What can hang from each mark
L: R
F: A E
U: Y
R: E P
P: R
E: R
Y: E S U
A: F R
S: F

Every row comes from one small tree of marks. Brackets hold a mark, then the marks that hang from it, in alphabetical order. Every link used is in the known rows. Which tree was each row made from?
Known rows
[L [R E P]]: [ 16  25  -5   5  12 -14  -8  26  24  14  -9 -24  10   3  -8 -36  62  44
  30 -29]
[Y [E R] [S [F A]] U]: [-16  45   9 -11  13  -5 -22  23   4  -1  -6 -25   9  13  32   6 -27 -44
  23   3]
[U [Y [E [R P]] [S F]]]: [ 10  58   0  27   7  30 -20  14  12   2   8 -21  20 -38  44 -16   2  54
  36  15]
[A [F [E R]]]: [  7 -26  -9  11  -2 -32  -8  25  12  -1   2 -17  15  -4  25  -2 -22 -10
  21   5]
[S F]: [ 18 -29  -7  -1   1 -42 -17  34  26   2 -10 -22  18   9  -6 -10   4 -22
  37   2]
[F A [E R]]: [  1   7   1   8   5 -40  -6  14   4   0   0 -19   6  22  15  -3 -20 -37
  14  -9]
[F A E]: [ -4  -3  10   8   6 -44  -3  14  13   1  -4 -26   1  27  -5 -16 -13 -54
  14 -33]
[U [Y E [S F]]]: [  7  15   8  28   6   9 -17  21  18  -1   2 -27  17 -19  12 -12 -11 -10
  40  -9]
[R P]: [ 16   2  -2 -12   6 -34  -9  10  26   3  -5 -23  12  -2  -1 -20  40   8
  39 -18]
[A [F E] R]: [  5 -26  -3  19  -4 -26  -7  31  16 -10 -14 -19  12 -18  11  -2 -14  -8
  15  -9]
[U [Y E S]]: [  6  13  12  18   9  -1  -9   5  14  -6   5 -27  12 -18   6  -6   5 -24
  46 -30]
[A F]: [ 12 -47  -7  -1   2 -41 -10  17  25  -4  -6 -24  12   9  -8   0   5 -21
  41  -9]
[Y U]: [ 15 -43   3 -40   6 -52 -12  21  27   7 -11 -25  12  11  -6  -9  23 -67
  47 -13]
[U [Y [E R] [S F]]]: [ 11  24  -1  28   5  14 -20  22   8  -3   6 -19  21 -25  33  -1 -18   8
  41  15]
[U [Y [S [F [A R]]]]]: [  4  10   3  28   8  12 -19  17  14  -8 -13 -26  14 -17   0  10 -11 -24
  47   7]
[R E P]: [ 12  29  -1 -13   8 -15  -6  24  25   2   3 -25   5  11   7 -33  51  21
  23 -27]
[Y [E [R P]] [S [F A]] U]: [-17  78  10 -12  15  13 -22  15   8   4  -4 -26   8   1  45 -10  -7   0
  18   5]
[P R]: [ 21 -29  -6  -9   4 -38 -14  14  14   4 -13 -21  23   3  -1   0  23 -53
  55  -9]

Which tree is each row?
[ -4  25   8 -27  11 -16 -16  18   5  -5   0 -22  12  -8  32   9   2 -50
  38 -12]
[Y [E R] S U]
[-15  74  10 -20  15  29 -19  37  18  -2 -13 -30   2  -3  24 -16  23 -10
  17  -9]
[Y [S [F [A [R E P]]]] U]
[ -5  60   5 -18  10  11 -24  27  13   4  -2 -23  16 -23  50 -13   6   9
  29   9]
[Y [E [R P]] [S F] U]
[ -2  42   4  24   2  -6 -13  28  16   0 -18 -22   8  -8  20 -25  -8  25
  -3  -3]
[S [F [A [R P]] E]]
[  7  30   2   2   8 -21 -10   4  16  -7 -19 -21   5   2   2  -4  29  17
  24 -12]
[F [A [R P]]]
[  4  61  -2  12   8   9 -15  34  19  -4 -15 -23   3  13  16 -23  23  44
   1  -1]
[S [F [A [R E P]]]]
[  7   7  -8   9   0 -15  -8  18  16   3   3 -18  14 -17  35 -19  -2  35
  16   6]
[A [F [E [R P]]]]
[ -1  40   2   6   7 -23  -6   6   8   5   3 -19   5   8  26 -20   1   7
  10  -7]
[F A [E [R P]]]
[  4  -7   7  25   3   3 -13  32  20   5   7 -28  18 -29   8 -21 -20 -41
  41 -10]
[U [Y [S [F E]]]]
[-17  45  16  -3  11   1 -22  28   8 -10 -22 -27   6  -1  20   7 -19 -45
  16 -10]
[Y E [S [F [A R]]] U]
[ -1   9   3  27   0 -24 -13  36  12  -4 -19 -21   8   5   8  -9 -29 -21
   2  -4]
[S [F [A R] E]]
[  4   7  -2  18  -2  -9  -7  24  21  -5 -12 -20  11 -32  23 -17   5  36
  10  -8]
[A [F E] [R P]]
[-11  14   8 -18  11  -8 -23  30  15  -6 -22 -28  10  -2   5  13  -7 -69
  39   0]
[Y [S [F [A R]]] U]
[ 12 -10  -9   7   1 -11  -9  37  19 -14 -11 -20   8   2   8   1  17  12
  19  -9]
[A F [R E]]
